Each row was made from one small tree. The marks that hang from a mark follow it in brackets, in alphabetical order. Every link used is in the known rows. Write each row's tree.
Known rows:
Y{R{H{C J M}}}: [ 31   9  11 -26 -49  -6  36  24 -27  27 -44  -9   5  38  19 -62 -47   6
  14  52]
H{C J M R}: [ 28  29  -4 -15  12  27  21  36   1   3 -25  -3  23   6  27 -82 -51  -7
 -14  14]
M{H{C} J{Z}}: [-26   2  -6  13 -19  55 -32 -40   0  -5 -30 -15  52  38  14  36  25  21
  23 -33]
M{J{Z}}: [-35 -24  -1  54  25  32 -24 -19  38 -22  -2  13  25  22 -31  41  24  12
   7 -38]
Z{J{H{C} M}}: [-27 -45  29 -22   5  -4   9 -23  48  23 -35 -14  31 -48  -7   2   6 -21
 -28 -27]
J{H}: [-44 -53   2 -19  12 -44 -18  -3  37 -26  20  51  -1 -44 -24  26  10   4
  17 -34]
M{H{C J R{Y}}}: [  9   6 -41 -21 -25   1 -28  -8 -34  11   7   0  11  -4  -9 -20   3  29
  15  17]
Y{R{H{C M}}}: [ 16   9  48 -19 -47  -6  58  13 -40  21 -31   9  -8  15  21 -39 -49  -6
  31  56]
R{H{C J M} Y}: [ 16 -13 -57  14 -20  -4 -19 -10 -37  12 -31  24  11  17  -4   5 -10  15
   5  43]
Y{R{H{J{C Z}}}}: [ 39   3  19  -3 -51 -27  -6   3   7  20   7 -46 -26  46  35 -30   3  13
   8  10]
H{J M R}: [ 24   7 -23  -6  25  23  20  36   0 -10  -4  23  -1  -3  -5 -57 -36  -4
   2  11]
M{H{R{Y}} J{C}}: [ -5  20 -15   0 -19  37 -32 -19 -53 -25  19   0 -36 -11 -28  36  50   0
  30 -17]
R{H{M{J{Z}}}}: [ -3  -8 -41  49   5  52   9 -19 -33 -14 -41  15  21  41  -4  60  20   6
  25   4]
J{H Z}: [-25 -44  -8  10  21 -32 -16  -5  43 -17  16  24  -2 -32  11  54  26  13
  -1 -43]
C{H{R}}: [-40   1  29 -22  22 -49   9  13  -5 -11  45  38   7  -2 -26 -21 -34 -14
  15  23]
J{H{R} M Z}: [ 26   1   4 -14  29   0  49   3  40  11   1 -30   0 -58  20  24   7   3
 -18 -20]
J{C}: [-26 -17  53   2  -2  -6 -40 -14  47 -18  41  28  -8  -6   1 -15 -11 -15
  13 -35]
C{H{M R}}: [-11  22  20 -15  31 -10  37  23 -32 -12  17  38  -2   3  -4 -13 -50 -24
  10  35]
J{Z}: [-28 -32  18  34  21   2 -18 -13  55  -8  28  27  15   5  -3  23  -5  14
   6 -23]
Y{R{H{C J{M Z}}}}: [ 50  16  21 -17 -43   0  44  -8  28  57 -45 -74  35  40  28 -40 -26  25
  -4  39]

Which tree is each row?
[  0  12 -42  29  15   6  -4  10 -20  -9 -13 -17 -14 -36   9  57  54   9
 -38 -19] | M{J{H{C R{Y}} Z}}
[ -4  10  -8  12 -19  48  -8 -16 -34 -21 -26  13  -6  29  -1  18  14 -26
  31  -3] | R{H{M{J{C}}}}
[ 43  33  29 -27   6  23  11   7  55  12   8 -44   3 -13  10 -70 -22  -7
 -22 -12] | H{J{C M} R}
[-35  -5   4   5  28 -54  -7   6 -30 -10  53  54 -21 -19 -50  20 -10  -4
   5  36] | C{H{R{Y}}}
[-27 -21 -21  12  28 -41 -40  -7  38  -4  15  15  39  47 -13  10  -9  20
 -12  -5] | C{H{J{Z}}}
[ 51  14  14 -26 -46  -4  22  21 -27  11 -14 -13 -38  33  22 -50 -28 -10
  22  30] | Y{R{H{J{C} M}}}
[-29   1 -12 -17  -7  44  -1  -8 -34 -24   0  11  15   6 -40   6  19   5
  53 -14] | M{H{R} J}
[  8  25  -5   5  12  13  -6  12   7 -25   4 -34 -29 -26  36  27  52 -14
 -23 -53] | M{J{C H{R} Z}}
[-24  -1  -9 -27  20 -51 -12  20   3 -13  26  22  20  19 -31 -44 -29  -1
   2  17] | C{H{J R}}
[-55 -30  51  -3   8 -37 -47 -26  11  -4  34  17  -2  17 -21  -1   6 -45
 -11 -15] | Z{J{C{H}}}
[  1  13  39   2  21 -14   1 -20 -15  23  29 -19 -33 -25 -30  13  12 -43
 -35  24] | Z{J{C{H{R{Y}}} M}}
[ 33  25 -35  16  38 -19  11  -2  11  21  12 -24   8   5 -21  26   2  21
 -37  35] | C{H{J{M Z} R{Y}}}
[-33 -13 -12  16   8   7 -22 -12  33 -17 -32  -8  31  -7  18  47  37   9
 -20 -52] | M{J{H{C} Z}}
[ 50  20  -2   2 -41   7  40  19 -21  39 -47 -31   8  51  51 -37 -35  15
   1  47] | Y{R{H{C J{Z} M}}}
[ 35  25 -32  22  20   2  30  26 -34   4 -12   0 -38 -55  54  43   8   2
 -39   7] | J{H{C M R{Y}} Z}
[-15   4  20  46   7  42 -44 -24  43 -23   8 -13   3  22   8  30  30  -2
  -8 -52] | M{J{C Z}}
[ 67  21  30 -14 -41   1  31 -11  31  43 -15 -80  -6  37  31 -25  -2  13
  -3  15] | Y{R{H{J{C M Z}}}}
[  3 -17 -35  13  20 -21 -22  15   4 -11  33  27 -18 -22 -50 -17   3  23
  -3   8] | H{J R{Y}}
[  2 -14 -24   8  15  -5  18  18 -52   9 -19  19 -42 -68   3  16  16 -28
 -37  14] | Z{J{H{C M R{Y}}}}
[-11  12   8 -21   2   5 -10  16  -3 -33  11  -8 -29 -38   4   3  36 -25
  -4 -47] | M{J{C H{R}}}
[-10   8   0 -17 -27   1  -9 -16 -42   7  24  15  -1 -24  -4   3   0  15
  26  15] | M{H{C R{Y}}}
